Known rows, with every way that one mark hangs from another
J623[J69[J357[J201] J971[J189[J517[J184]]]]]: [ 25.0 -18.3  -6.0   0.4   4.4  -0.5  13.2   0.1  -0.8  21.7  19.7  12.4
  -8.7 -15.6  14.8  20.0   9.0  -5.9   0.8  -3.1]
J357[J69 J201]: [  6.4  34.7  13.9 -24.5   2.4  29.9  24.5  23.2  13.1 -35.1   6.6 -16.1
  23.0  17.3  21.0  -9.2   1.9  13.4 -29.2  15.8]
J357[J69[J971[J189[J517[J184[J623]]]]] J201]: [  3.9  17.8  24.4   6.9 -16.9  -0.1  12.0 -19.7  14.5  19.3   1.6   8.6
   3.6  16.0  -1.4 -16.9   2.4  10.8   9.2  15.6]
J189[J517[J184[J623[J69[J357]]]] J971]: [-24.2  20.4  -1.5  24.0 -17.4 -27.3   1.9 -31.4   3.8  29.3 -17.9 -21.4
  16.2  -9.9  -5.2   2.8 -13.4 -14.5  51.8 -28.4]
J184[J623[J69[J357[J201] J971[J189]]]]: [ 34.7  -7.5  15.7  16.7   6.2  -2.5 -11.6  23.5 -10.2 -22.7  27.6  29.6
 -23.0   4.2  -9.8  -1.4   2.8 -11.2 -28.0  -3.1]
J623[J69]: [  6.6  12.6 -12.6 -25.9  23.0  13.4  -3.6  20.5 -11.7 -29.6 -18.3  -9.3
   9.1  -0.3  28.8  -6.9  -3.2  -8.0 -13.9   2.1]
J971[J189[J517[J184[J623[J69[J357[J201]]]]]]]: [ 13.0  16.3  -5.2  22.9 -12.9 -27.2  25.5   3.4   2.2   1.4   6.6  11.2
  11.0  -8.2   0.6   0.5  -9.0  11.3  13.9 -13.8]
J357[J69]: [ -5.3  18.7  12.3 -21.3  12.6  24.0   5.5   9.5   8.6 -28.9  -9.0 -20.7
  26.5   8.6  24.9 -14.1  -6.0   6.1 -29.1   8.7]
J189[J517[J184[J623[J69[J357[J201]]]]] J971]: [-12.9  36.1   1.2  21.2 -28.8 -21.1  22.2 -18.4   7.2  21.4  -2.3 -15.6
  12.5  -0.5  -7.6   6.2  -3.8  -7.2  51.7 -18.9]
J240[J517]: [ -9.6  16.6 -21.4 -34.5   6.9  29.4  -7.6  32.6 -15.8 -26.2 -14.2 -17.9
  -3.2  -4.5 -10.1  -4.6   0.6   1.0  -1.4  22.4]
J971[J189[J517[J184[J623[J69]]]]]: [ -1.0  16.7 -11.7   7.8   0.2 -25.6   8.5 -12.1  -7.0   9.2 -27.3   8.8
  15.0  -5.4  14.8 -17.3 -11.1   6.5  25.9  -6.2]
J971[J189[J517[J184]]]: [-16.3  -6.3 -23.9 -10.5   4.4  -6.0  22.4  -1.7  -2.1  12.6 -10.6  -5.3
  16.6 -13.4   7.4   3.9   7.0  26.8  13.5  -1.9]
J357[J69[J971[J189[J517]]] J201]: [ 20.5   0.9  12.4 -21.9  11.6  28.8  23.8  -7.4  15.3   7.3  12.1   3.1
   5.9  14.5  21.2  -0.3   6.7  15.9 -28.4  20.4]
J184[J623]: [-20.8  20.7  -3.1  -2.8   0.4  -2.7 -14.5  19.7 -12.1 -35.3 -16.0 -11.6
   3.3  13.7 -22.2 -17.5  -5.2  10.9  -1.5  -1.7]
J69[J357[J201] J971[J189]]: [ 19.1 -28.9   3.3  -1.5  10.6  18.3   3.2  34.0  -5.1 -20.2  45.8  15.1
 -20.6  -4.8 -16.1  20.3  21.3   8.8 -40.3   2.0]
J623[J69[J357[J201] J971[J189]]]: [ 41.6 -22.8   4.8  -4.8  20.1  15.3   0.6  29.5  -7.4 -18.4  35.7  23.7
 -19.6  -8.2  13.4  14.7  13.2 -10.9 -39.1   2.1]
J69[J357[J201] J971[J189[J517[J184]]]]: [  4.0 -26.2  -7.5   1.7  -6.2   1.3  13.6   3.4   2.2  21.1  28.7   3.3
  -9.8 -12.2 -14.6  25.1  15.8  14.1   0.8  -2.1]
J69[J971[J189[J517]]]: [  0.0 -27.5 -15.5 -21.6  23.6  13.6  -3.7  -5.0  -7.2  11.3  -3.3   0.7
  -8.4  -0.4   0.3   7.6   7.6  15.4 -13.8   6.2]
J201[J357[J69[J971[J189[J517[J184]]]]]]: [-17.0 -32.9   6.5   1.5  -1.5   1.4  16.7 -31.0  17.5   2.4  -9.2 -12.0
  15.6 -14.3  24.1  10.6   4.1   6.3 -17.6   6.1]
J240[J517[J184[J623] J189]]: [-26.2  22.1 -19.7  -5.6 -16.6   1.3 -16.0  10.6   7.8  -0.4 -19.7  12.6
   0.4   7.1 -11.6 -18.0 -14.6  -8.7  27.3  15.2]

Rows
[-42.6  14.3 -18.2 -12.9 -10.8  -0.4  18.8 -22.6   3.2  32.8 -19.2 -31.5
  17.9  -6.5  -1.1  10.0  11.1   7.6  50.9  -6.9] | J189[J517[J184] J971]
[ 12.5 -33.9  -8.2   1.8  14.9  -6.0  -7.6 -14.5  -4.1  28.1   3.0   5.4
  -3.7 -23.8  18.3  16.3  -0.7 -13.4   2.0 -10.8] | J623[J69[J357 J971[J189[J517[J184]]]]]
[-22.7 -16.5  17.0  23.0 -16.0 -16.6   4.3 -37.6  15.1  -0.6 -17.3  -7.1
  10.7  -2.2   2.1  -6.0  -5.3   7.1  -5.9   1.6] | J201[J357[J69[J971[J189[J517[J184[J623]]]]]]]
[-22.6   9.6 -12.4  10.8  -9.1 -24.7   9.6  -6.9  -4.0   8.3 -18.4   0.3
  12.1  -1.6 -14.8 -12.2  -3.8  25.8  25.5  -6.5] | J971[J189[J517[J184[J623]]]]
[ 14.5  27.1   5.7   9.8  -3.6  -6.0   1.6  31.3  -5.8 -42.1   8.8  -1.7
   1.4   8.1  -6.3  -4.6 -10.5  -3.9 -15.3  -8.9] | J184[J623[J69[J357[J201]]]]
[ 12.4  14.2  23.4 -27.3   6.2  38.8   1.0  12.4   8.5 -19.5  11.5  -8.3
  -1.5  20.6  12.4  -7.1  10.6  -5.0 -30.8  24.6] | J357[J69[J971] J201]
[ -7.5  -3.8   0.7  13.7  -5.2 -18.4 -32.2 -23.7  -6.6  22.6 -19.4 -12.4
  -6.6  -5.6  -9.2  -0.1 -16.4 -25.5  25.7 -15.3] | J189[J517[J184[J623[J69[J357 J971]]]]]
[ 29.4  -6.1   3.4  12.9   5.8  -6.2  -1.0   0.1  -4.0   0.3  13.6  15.5
 -13.8   4.8  -5.4   3.1  -6.6   0.5 -13.8  -6.4] | J184[J623[J69[J357[J201] J971[J189[J517]]]]]
[  1.3 -43.5 -10.9  -2.4  20.6   6.8  -6.4  -2.7  -2.8  10.2  15.5  -3.8
  -7.5 -11.5  -8.9  21.3   1.2  10.8 -24.6  -9.8] | J69[J357 J971[J189[J517]]]
[ 12.9 -28.4  -8.9  -6.6   9.7  12.8  12.6  11.4   1.0   4.0  31.2   2.2
 -11.0  -2.5 -13.5  26.4  10.6  18.7 -25.3  -1.1] | J69[J357[J201] J971[J189[J517]]]
[-26.1  36.1  -6.1   6.6 -15.6 -20.3   5.4 -33.9  -1.2  29.8 -37.0 -17.5
  15.9   2.7   5.1 -12.2  -6.7 -10.6  63.4 -10.7] | J189[J517[J184[J623[J69]]] J971]
[  4.9 -14.2   2.7 -11.9   4.3  22.3  -9.3  31.0  -4.9 -22.1  31.0  -9.2
 -18.4   4.2 -21.3  20.3  15.0  -2.3 -27.1   1.8] | J69[J357[J201] J971]
[  1.2  10.9 -10.3 -10.0  -4.1   8.1 -42.1  -5.5   1.4  17.4 -25.0  28.7
 -20.8   8.5   9.9 -19.8 -14.2 -47.0  25.1  21.2] | J240[J517[J184[J623[J69[J971]]] J189]]
[ 10.5   3.2  13.3 -13.8  -4.2  17.9  25.5 -13.7  16.0  23.1   9.5   3.0
   7.7   4.4  20.1  -0.5  12.6  10.0  -1.9  19.2] | J357[J69[J971[J189[J517[J184]]]] J201]
[ -0.3 -35.6  16.8  -1.9  13.9  17.3   5.8  -1.8   9.0 -37.0   7.5  -0.3
   4.0  -6.1  22.6   4.8   8.4   2.5 -59.4  11.1] | J201[J357[J69[J971[J189]]]]
[-16.4 -10.1  -3.2   7.8  -4.7 -14.6 -15.2 -18.5  -7.7  24.3 -13.6   7.1
 -10.7   1.9 -22.4  -8.2   3.9   8.2  24.9   1.5] | J69[J971[J189[J517[J184[J623]]]]]
[-14.6 -25.8   2.0  26.7  -9.6 -22.3 -18.0 -16.2  -3.8  22.9   4.8   2.4
  -9.4 -10.2 -32.4   4.8  -1.8   4.2  13.7 -14.1] | J69[J357 J971[J189[J517[J184[J623]]]]]
[ 23.9  -4.6  16.8  24.1  -8.9 -14.0 -10.3  16.9  -9.1  -5.7  25.4  29.2
 -21.6  -5.8  -9.9  -2.0   9.3 -16.9  -1.6  -3.3] | J517[J184[J623[J69[J357[J201] J971[J189]]]]]
[ 21.1   8.2  14.8   7.8   0.4   3.7 -23.3  18.5  -9.7 -25.8  12.8   5.6
 -21.6  11.6 -15.3  -1.4  -3.7 -22.3 -14.7  -2.7] | J184[J623[J69[J357[J201] J971]]]
[-30.7  11.3 -11.5   6.3 -11.3 -14.5 -10.2   2.2  14.2  -3.8 -14.0  14.8
  12.2  14.4  -0.8 -14.6 -10.6   2.0  14.3  -5.0] | J517[J184[J623] J189]
[  3.4  11.3   3.9  13.8   5.4 -11.9 -19.3  15.7 -10.2 -34.3  -7.9  -8.5
   6.2   0.0  -3.1 -10.1 -20.4 -11.6 -14.0 -17.7] | J184[J623[J69[J357]]]
[ -9.3  11.9  -3.9  -5.6  -2.8 -12.1 -28.2 -26.0 -10.6  22.6 -38.2  -8.3
  -6.9   6.7  -0.1 -14.6  -9.0 -22.5  37.5   0.6] | J189[J517[J184[J623[J69[J971]]]]]
